Known rows, with every step that occurs
dadan/gufe/kemo: [ 33  -1  26   0   1   0 -18   5  13 -17  -6 -36 -12 -11 -22  -9  24  16
 -15 -13  -5   1  -2  14  11  15 -59 -14 -14   7  -5  23  25 -13 -16 -21
 -10  12 -10  -5   6  43  -1  -5  11 -10  -4  21  53  -7 -33   2  24   8]
dadan/gufe/kemo/karum: [ 43   6  43  15  26  -2 -13   9   5   4  19 -62  -4 -22   3   1  33  24
 -36   3  -4  11 -17 -21 -11  28 -73 -28  -6 -15 -10  22  22 -13 -11  -2
  21  19  21 -26 -11  50   2  -3  15 -19  -1  28  32 -11 -11 -20 -12  20]
gufe/kemo: [ 26  -1  -1 -24   5 -18  -7 -13 -16 -18 -15   8 -14 -31 -11  -7  26  -5
  -5  -7  11  -7  18  35   6  -4 -39   8  13  15 -30  31  15  21 -16 -22
 -14  -6   5   8  17  40  -5   9 -38  -5   2   0   4 -17 -23   0  28  -3]
nenu/karum/kemo/momi/dadan/gufe: [-13 -16  13  59 -18  22 -26  11  44 -12  24 -33 -19  24  26   2 -63   5
  13 -32   4  31 -20 -26  12 -17  54  13 -38  -9  12 -36 -17 -14  48  28
  28  10 -22  12 -37 -26 -10 -10  56  25 -13 -22  22  32  11 -15 -21 -22]
kemo/momi: [-25 -28  -2 -30   3 -20   5   0 -12  16   0  29  13  13 -21  11   9 -11
   4   5 -26  11  22  22   6 -14  12  45  -8  18  -8  15  -8  -4  -2 -11
   8  19  41  12  14 -22   4   3 -21  13 -42 -19 -27   1   2  24   6   6]
momi/gufe/karum/kemo/nenu: [ 11  27 -25   7 -35  21  16  16 -16  -3   1  14  12   7  19   7 -10  -1
   2  31  35  21 -23  20  16  -5   8 -42  41 -25  15 -24 -17   2  16   8
   4 -12 -15  10   7   7  -1  29   6  -7  19  31   6 -33 -12  -9  -5  44]
dadan/gufe/kemo/nenu: [ 12  28   2 -11   5  15   6  12  26  -4   1 -22  -2  14 -41 -33  17  24
 -12  -1  -5 -48 -12  12  24  19 -54 -23 -11   2  -7   7  40 -22 -13 -17
  22  -1 -15 -21  29  22  24  -6  -3  -9  -5  33  30 -15  -8  -8 -20  50]
nenu/gufe/kemo/momi/karum: [ -9  -2  14 -27  36   2  12 -10  -9   3 -18 -25 -10 -25   5   9   2 -17
 -14   7   3 -42   7 -34 -62 -32   8  -5 -17   0  13 -38   2  36 -28   6
 -31   5  35 -41  -3 -11  -5 -14  25 -28  27  11 -15   9 -18 -19  -4 -23]
karum/kemo: [ 16 -17   0  11 -25  -9 -30 -12 -21 -22  18  18  -9 -23   2 -11  17   8
 -10 -14  11  14   7  50  18  -5 -14   0  37   1  -3  59 -10   8  13   3
  -2  -5 -38  50  -8  -3 -14   3 -16  17 -11   0 -20 -10 -15  24  11 -14]
nenu/dadan: [ -4 -31   3 -43  -1 -19 -14 -20   0   1 -16  21 -15   4  -7   1  11 -11
   8 -11   0   1  32 -15  30   1  19   0   9  11 -11  33  19 -19  -7 -24
   6  -7 -13  30 -34 -15   0 -22  -5   3 -11 -35   9  -7  18  28   6 -45]
kemo/nenu/gufe: [ -9  46 -14 -69  -4 -25   3 -21 -10  14 -12 -11 -22  -3 -30 -11   6   7
   9  33 -10 -25 -19 -42 -23   3   0  -7   2   5  -3  22  28 -23 -31 -37
  11  22  -5  -6  -8 -48  31 -24 -14 -26 -14  24 -45 -12  25  16 -28  16]
kemo/nenu/dadan: [-19  -3  -9 -56   4  -1  14  -6  17  18 -10  38 -15  22 -19 -16   6   5
  12  -2  -7 -32  19 -14  31   4  20  -6   6  11 -16  17  25 -39   2 -28
  34 -15 -12   3 -10 -27  36 -17 -19  15 -30 -17 -13 -17  56  16 -24   2]
gufe/kemo/karum/nenu/dadan: [ 19  20  10  39  36  27  10   4   7  14   1  -7  -1 -15  25  -9   9   4
  -7 -12  -7 -36   7 -40  12  27 -23 -22   6  -7 -14   3   5 -10 -12  21
   5 -40 -24 -24  -9  34  11  -3  -9  -2  39   2  -6  -2  25  -3 -15 -10]
gufe/kemo/karum: [ 38  21  11  -4  34  -5  -6   0 -26   7  -7 -12 -10 -44  25  -1  33   6
 -22   9   9  11  -5  10 -24  20 -52 -11  20  -1 -45  23   4   5 -11  12
   7  -5  43 -16   3  61   1  14 -22  -6   7   8 -23 -19  -4 -15   0  15]
dadan/gufe/kemo/momi: [  0 -12  11   6   7   8  -1  15  30 -12   3 -22   2  17 -29  -7   7  -5
 -18 -10 -20 -22  11  26   0  -1 -40  14 -24  24   5   2  15  -4  -4 -10
  -1  16  31 -21  35  30 -11 -14  19   5 -18   7  29  -6 -19 -13  -3  28]
kemo/momi/nenu/karum: [-34  -3 -11 -20   8 -10  27  -4   1  49  15  24  23  47  21  13 -24  17
  39  12 -21  15 -16 -30 -33  15  56  27 -40  21 -13 -32 -11  23   8  18
   2  11  37 -20   8 -28  15   1 -20  23  -4 -32 -24  29  49  -8  19   2]
momi/nenu/gufe: [ -2  25 -11 -48  -5 -37  -4 -21 -11  10 -20   5   8   0 -28 -11  13  13
  20  45 -21  10 -30 -52 -19  26  36 -10 -16  17  13  -2  35  -7 -36 -35
 -16   9 -21  -1 -11 -43  27 -25 -15 -24  17  13   6   0   2  21  19   1]
momi/gufe/kemo/nenu: [  7  26 -15 -41 -19   5  28  19   6 -15 -27  13 -13   3 -22 -13   5  -2
   4  16  12 -13  -4  25 -18   2 -11 -12  21   5 -11 -23  36  -5 -17 -11
   3  -4   7 -25  14   7   7  19 -23 -14   4  30  19 -22  -1 -14 -20  50]
dadan/gufe/kemo/nenu/karum: [ 11  38   8  -5   9  13   9   6  34  19  17 -62 -20  32  -7 -23 -21  43
   6   4  19 -37 -25 -44 -17  18 -43  -6 -21   3 -22  -8  16 -10  -2  -4
  17   4   5 -43   4  17  29 -14  11   0  -4  16   3  -3  21 -21 -14  26]
dadan/gufe: [ 10 -16  24 -13  -4 -13 -28  -4  12  -2  13 -14   8   0 -20   7  28  26
  -4  -1 -11  15 -18  -5  25  25 -29   3 -18  -2   5  29  16 -32  -9 -41
   5  38 -13  16 -21 -26   6 -11  11 -13 -25   6  45  -1 -12  21  28   2]
gufe/kemo/momi/karum: [ -9 -31   8 -20  41   9  11   4 -24  14 -11  14   8 -18  21   4  23 -10
 -10 -13   6 -24  23  28 -28 -15   0   8  -8  11   5 -42 -21  39   0  31
 -20  -5  46 -30  24  14  -4  15 -12   3  10 -13   1  11 -14 -10  22  -1]
nenu/karum/kemo/momi/gufe: [-21 -14  12   7 -27  14  16  12   1 -13  15  -3  -7  27  27  39 -52  -7
   9  10   7  21 -16 -11 -38 -37  50  26  24  -8  11 -17 -34  28  13  14
 -16  34   2  -7 -28 -32 -32   3  24  17 -15 -16 -39  18   9 -20 -32 -13]
karum/nenu/dadan/gufe/kemo: [ 16   6   8  49   5  28 -12  13  48 -16  -9 -23  -2  15 -22 -26   3  11
  -5 -32 -19 -47  -5 -35  40  31 -30 -23 -20   3  14  -4  30 -28 -11  -5
 -21 -19 -74 -11   1  13   5 -12  19 -15  35   6  54   7  -4   8   2 -14]

Rows
[-36  16 -26  18 -15   3   4  -9  -2  -8   7  17  14  12 -12 -14 -31  -9
   1  28 -28   4 -24   0 -25 -20  59  -9  -5  19  42  -1  19  19  -4  -2
  -2  -1 -17   4  16 -33  -4 -19  18  12  25  23 -40  17   5  -1 -12  21]	karum/kemo/momi/nenu/gufe
[ -4 -26 -10  26 -15  -2  -3  -3 -14 -13  19  33  13   9  -9   0 -10 -13
 -18  -9  -9  -1   5  49  21 -30   9  24  19  13   9  28 -26  11  21  10
  14   2   9  40  21  -6 -23   5  -3  41 -20  -5 -48   3  -7  16 -13  18]	karum/kemo/momi
[ 32  32   3 -40  10 -30 -17 -19 -12 -21 -24 -32 -34 -42 -26   0  10 -18
  -6  20   5 -24  -6 -20 -35  -4 -44 -13   4   1 -14  24  30   3 -47 -30
 -31  -3 -12  -8   4  21  -6 -22  13 -35  15  23 -18 -15 -29   4  -1 -24]	nenu/gufe/kemo
[ 13  -6   7  16 -12  -2 -20 -22 -16   1  35 -11 -21 -12  35  11 -19  24
   8  -8  29  11 -16  -5  -6  -3   0   9  24  -9 -27  36 -42  17  15  10
  -7   5 -31  27 -24  -7 -13  -9   1  23   2 -17 -39   0   6   2   4 -42]	nenu/karum/kemo
[ 22   3  14 -37 -17 -12   7   8  -6 -29 -28  -4 -13 -17 -13   6  17  -5
  -2  14  17  22   2  34 -17   0  -9  -8  26  -4  -8 -10  29  14 -32 -25
 -29  12   2  -3  -4  17 -15  10 -18 -25   6  14  27 -18 -34  -7   6   2]	momi/gufe/kemo
[ 13  17  20  23  26  33  23  13  22 -11 -22 -10   4  -4  33   8 -14 -12
   4  11  -3  -2 -21 -44 -13   9   5 -32   7 -25   5 -37  21 -15 -16  17
 -10 -13 -20 -36 -36  17  -3  10   7 -32  31  14  14  -2  14 -21 -36  -8]	momi/gufe/kemo/karum/nenu/dadan
[-11  -1 -12  12  -9   1  -7  -1  10 -13 -34  25 -29 -18 -17 -22 -14 -37
  -1 -25   1   0  33  43  13 -24  27  21 -15   9 -15 -34  20   7  15  12
  24 -26  29  -2  30  27  -7  24  -5   5  -9 -34  23  -2 -10 -11   7  -2]	gufe/kemo/momi/dadan
[-15 -26   7   5 -34  10   6  15  -3 -37   2  32  12   9  -2  18 -19 -25
  -4   1  -2  32   1  46 -10 -40  36  24  33   0  27  -1  -9   5   7   5
   1  24  -1  15 -12 -34 -38   1   9  14  -9  10 -20  12 -24   1 -31  18]	karum/kemo/momi/gufe
[  0  -4 -24  44 -15   3  -8   8 -26   6   5  23  29  -1  11  23 -16 -31
  -3  -4  12  13  19  44  18 -24 -16  -3  19 -11   5  -1 -45  31  25  21
   2 -19  15  28  37  35 -19  23   8  18  12  -2 -23 -18 -22  -1  16  -3]	gufe/karum/kemo/momi
[-22 -11  -6  40 -20   5  -5  -1  13  -8  21   6 -34   2  42  -7 -54 -10
   6 -32  14  31  10  -4   7 -28  68  17 -11 -15  -8 -14 -35  13  45  46
  19  -9  -4  17 -24 -30 -11   8  12  31 -17 -52 -25  26  13 -13 -14 -35]	nenu/karum/kemo/momi/dadan
[-15 -13 -10  44  38  31  18   5 -14  16   4  25  26   2  27 -12  16   1
  -3 -21   1 -47   8  12 -11  -1  -2  23  -8  13  10 -50 -33  33  14  42
 -45 -28   5 -29  33  -6  10  25 -19   6  28   7   5  33  -6 -15  33   4]	gufe/kemo/momi/karum/nenu
[  8  -5  26  41  36  19  -7   9  23  18  24 -39  22  11  18  11  16  28
  -1 -11 -27 -10 -27 -82  23  45  -5 -23 -30 -21  23   9  11 -62  -1   7
  17   7 -43 -26 -47 -23  30 -17  24  -6   2   7  28  20  39  12 -21 -10]	kemo/karum/nenu/dadan/gufe
[ 30  29 -10  17 -19 -16 -31 -27 -29  -9  -2 -35  -4 -35  16  25  -8 -12
  -9  24  30  15  -8 -21  -5  -8 -27 -38  37 -26   2  24 -23  14 -14 -16
 -21  -5 -41  30  -6  23  -9   0  42 -29  39  28 -27 -25 -33  13   5 -36]	nenu/gufe/karum/kemo
[  7 -23  30 -32  -4   1 -25 -18  29 -11  -9 -22  -5  13 -22  -1  13  -1
   2 -18  -9   1   7 -41  30  13   0 -20 -10  -5   6  26  36 -44  -9 -38
   9  16 -32  16 -41 -17  12 -33  25 -10 -17 -18  56  -4  16  17  -4 -29]	nenu/dadan/gufe
[-33 -16 -16  -9  -7 -10  -5 -10  10   2 -22  37  -4  -1 -13 -11  -8 -28
  20 -20 -17  28  22  30  24 -15  52  34 -27  10   2 -30   0 -19  26  -6
  25   3  37  19  -4 -35  -8  18 -17  11 -35 -51  17   9   3  12  21 -11]	kemo/momi/dadan
[ -5  -3 -16 -13   9  -8  10  10  -7  -8  -4  19  -5 -13 -16  -3   3 -23
 -11 -15  -6  -8  28  43  -5 -16 -25  29   4  29 -17  15   4  28  -6   3
  -4  -4  48  -5  43  30 -10  15 -17  11  -6  -6 -15 -12 -13  -9   8  15]	gufe/kemo/momi
[ -6  -4 -24  65 -33  11 -18   8  -4   4 -20  23   1 -13  22   3 -30 -40
  -5 -21  18  38  27  36  44 -22  38 -18  13 -18   9 -32 -38  27  47  36
  15 -38  13  35  19  23 -14  25  20   6  18 -32  12 -10 -15  -5  16  -9]	gufe/karum/kemo/momi/dadan
[ 14   3   2  36  32  -5  -5 -10 -17  27  30  -1  23 -19  27   7  25  24
  11  19 -19   6 -32 -23  10  40 -10  23  -1  -9 -11  15 -22 -24   2   8
  -2  -3  -5  -7 -19 -21  25  29 -41  -7   0  13 -20  18  22  16   4  20]	kemo/karum/nenu
[-13 -47   8 -34  33   5  14  -8 -32  27   9  22  16   2  23  14  22  -6
   9 -10  -2   4  21   0 -22 -15  38  16 -10  -3  15 -27 -30  11   7   9
 -16  24  52  -4  -5 -46  12   4  -9  10 -18 -24  -6  23   4   7  32 -10]	kemo/momi/karum
[-15  19 -11 -46  10 -20  17  -9  -3  37  27   0  -8  26  10  -2 -13  32
  33  10   8 -15 -17 -38 -22  14   6  14  -5   7 -46  13 -14 -13   6 -15
  16  17  14 -15  -8 -35  36   3 -34   5 -29  -6 -44   5  59   6  -8   2]	kemo/nenu/karum
[-18  -1 -37  39  -8   6  19   9 -22  18   3  46  50  18   8   1  -8  -7
   1   7  -2  26  -1  40  16   6  31 -26   7   4  29 -20 -42  35  32  43
   9 -36   3  18  48  33  -9  23  -3  26  29   3  -4  -5   1  -4  33  23]	gufe/karum/kemo/momi/nenu
[-19 -25   2 -42 -14 -10  22  15  -2 -10 -15  24  15  22 -13  27  -9 -23
  10  16 -20  30  -2  17 -26 -28  29  35   0  11  18 -25   2   3  -7 -28
  -9  47  38  -4 -13 -43 -16  12  -6  -4 -28  -9   2  10 -18   1 -18  17]	kemo/momi/gufe
[ 36  -1   6  53 -26  15 -34   7  -9  -5  18 -33  24  -9  12  13  13  14
 -17  -3  23  25  -9   9  40  19 -41 -37  15 -25  25  17 -24  -3  12   4
 -11 -14 -34  36   2  36 -15  15  44  -7  23  18  44 -22 -34   7  25  -5]	dadan/gufe/karum/kemo
